Each row comes from the steps of one walk. Every step used is in the known rows, and no mark comes twice. Write the walk behind each row, first mark first.
In the rows, 128 means zero.
Known rows:
vorir > bolo > nudob: [ 88 117  79 107  98 170 118 143 125 141  94 158 154 137 166 140 117 110
 122 179 104 123]
vorir > zoni > nudob: [110 122  78  76 149 125  97 111 114 180 109 166 105  94 138 121 118 111
 130 175 106 101]
bolo > vorir > zoni > nudob: [101 109  81  66 112 113  92 119 134 174 134 174 108  66 136 112 129  97
 147 178  97  83]
vorir > bolo: [118 116 105  99 112 133 114 148  99 122 103 136 150 134 170 130 111 103
 118 166 105 113]
pinu > nudob > zoni: [118 148  80  95 161 121 120 134 118 160  76 166 164 116 158 120 131 115
  91 120  97  73]
pinu > vorir: [126 143  96  98 114 112 111 161 129 145 109 142 143 122 145 106 137  81
  82 158 101  85]
pinu > zoni > nudob: [131 116  56  81 153 110 106 101 129 191 110 181 117 134 135 109 144  86
  82 177 123  95]
zoni > nudob > pinu > vorir: [140 141  71  82 163 145 101 152 163 146 127 151 146 112 129 118 135  82
  77 187 132  95]
nudob > bolo > vorir: [148 122 101  89  98 117 114 116  95 145 119 128 169 103 173 104 137  88
 100 154  87  87]
zoni > vorir: [141 147  99 109 145 103 107 128  99 176 116 142 123 142 136 123 138  88
  69 145 107  88]
nudob > bolo > vorir > pinu: [159 113 122  70 108 112 103 120  91 110 122 117 183 125 190 112 141 112
 111 170  89 106]
vorir > zoni: [116 135  95  84 131 113  99 122  88 159  97 154 126  95 147 120 122 124
 134 148  84  95]
zoni > nudob > pinu: [138 135  76  89 178 166 109 125 131 156 120 150 132 124 134 139 123 109
  88 178 118 105]
bolo > vorir > pinu > zoni: [132 103  98  60 115  94  91 125 112 121 127 163 152 132 160 109 161 103
 120 166  91  87]
zoni > vorir > bolo > nudob > pinu: [123 131  63 102 142 167  96 147 134 138 120 162 168 135 143 146 134 100
 100 170 132 114]
vorir > bolo > nudob > zoni: [109 119  62  95 119 155 104 131 118 127  78 165 169 126 173 128 129 118
 143 158  94 106]
bolo > vorir > zoni > nudob > pinu: [118 118  71  57 144 141  84 126 138 150 146 175 132  60 128 123 132 108
 148 179 103  82]
zoni > nudob > vorir > pinu: [168 138  99  65 175 119 118 102 117 115 135 141 142 122 153 120 139 102
 103 192 110 109]
zoni > vorir > sape: [131 136  93 114 161 100  86 167  99 176 125 155 140 159 121 112 132  87
  60 151  99  90]
nudob > zoni > vorir: [159 150  79 102 166  86  94 117  89 158 101 147 139 136 143 112 149  97
  93 125  94  73]

Which walk is each row?
[157 143 104  74 163  95 109 126 107 159 106 129 196 148 176 122 137 102
  49 149 134 109] => zoni > vorir > pinu > nudob > bolo
[165 124  59  74 157  99  83 136 108 132 127 169 168 136 138 120 151  79
  97 154 145  89] => nudob > pinu > zoni > vorir > bolo
[154 129  76  89 148 131 116  99 105 177 104 131 147 127 163 115 125  94
  74 181 120 114] => zoni > nudob > bolo
[172 144  58  87 177  99  88 117 105 163 125 170 152 140 120 114 163  83
  65 142 126  78] => nudob > pinu > zoni > vorir
[ 99 125  74 110 114 143 106 141 127 160 111 163 148 144 151 136 131  92
  99 171 121 111] => zoni > vorir > bolo > nudob
[144 117  90  71 148 102  97 119  96 131 102 155 150 160 160 115 149 117
 100 162 100 106] => vorir > pinu > zoni
[149 152  88  71 145  92 113 101  84 135 118 156 138  69 138 101 133 106
 136 144  83  77] => nudob > vorir > zoni
[150 138 117  90 159 101  98 133  95 138 123 131 138 163 154 131 139 109
  82 160 107 110] => zoni > vorir > pinu
[149 136  63  92 147  72  97 113 101 189 114 171 129 145 127 105 161  73
  64 140 117  77] => pinu > zoni > vorir
[121 123  97  90  93 112 108 178 129 112 112 139 161 124 162 109 125  76
 112 170 118  97] => pinu > vorir > bolo
[139 147  77  65 145 120  84 158 124 129 116 157 159  79 134 111 138 104
 127 151 104  81] => nudob > pinu > vorir > zoni
[155 102  54  63 117  91 100  89 125 180 127 166 158 102 157  88 159  65
  88 179 123  80] => pinu > zoni > nudob > bolo > vorir
[102 147  53  74 130 158  88 154 152 150 106 179 163  80 126 120 146 112
 129 163 106  92] => bolo > nudob > pinu > vorir > zoni
[158 132 104  85 125 110 126 124  94  96 118 140 165 104 162 113 124  87
 123 161 104  94] => nudob > vorir > bolo
[167 138  49  66 167  87 117  83 124 161 126 181 130 104 128  94 158  66
  83 171 121  77] => pinu > zoni > nudob > vorir
[132 130  67  66 177 148  89 117 117 162 118 167 125  87 129 129 122 119
 134 174 114 102] => vorir > zoni > nudob > pinu
[120 145 109  87 164 100 109 152 127 162 114 151 157 150 153 135 136 105
  56 152 125 101] => zoni > vorir > pinu > nudob
[129 139  93  84 132 112 141 143 128 121 114 158 184  97 163 117 122  80
  96 151 124  86] => pinu > nudob > vorir > bolo
[102 111 108 104 115 122  93 176 116 148 132 159 146 126 132 104 132  93
  96 159  72  81] => bolo > vorir > sape
[ 97 119 122  75 117 129 117 159 141 132 122 156 169 117 168 129 133 117
  97 158  95  94] => bolo > vorir > pinu > nudob
[111 128  56  86 100 132  96 159 149 112  87 166 184 117 165 107 142  89
 134 164 109  92] => pinu > vorir > bolo > nudob > zoni
[166 114  51  56 146  88 112 100 125 129 132 179 152 103 145  96 145  61
 112 189 140  90] => pinu > zoni > nudob > vorir > bolo
[114 113  40  83 131 168  98 135 135 131 103 186 177 130 153 130 145 104
 121 172 129 106] => vorir > bolo > nudob > pinu > zoni
[156 102 105  58 124 122  98 106 119 131 136 126 164 121 182 114 138 103
 110 201 110 115] => zoni > nudob > bolo > vorir > pinu
[148 116  67  81 129  70  90 129 102 151 120 168 151 148 146 109 150  68
  93 155 135  89] => pinu > zoni > vorir > bolo
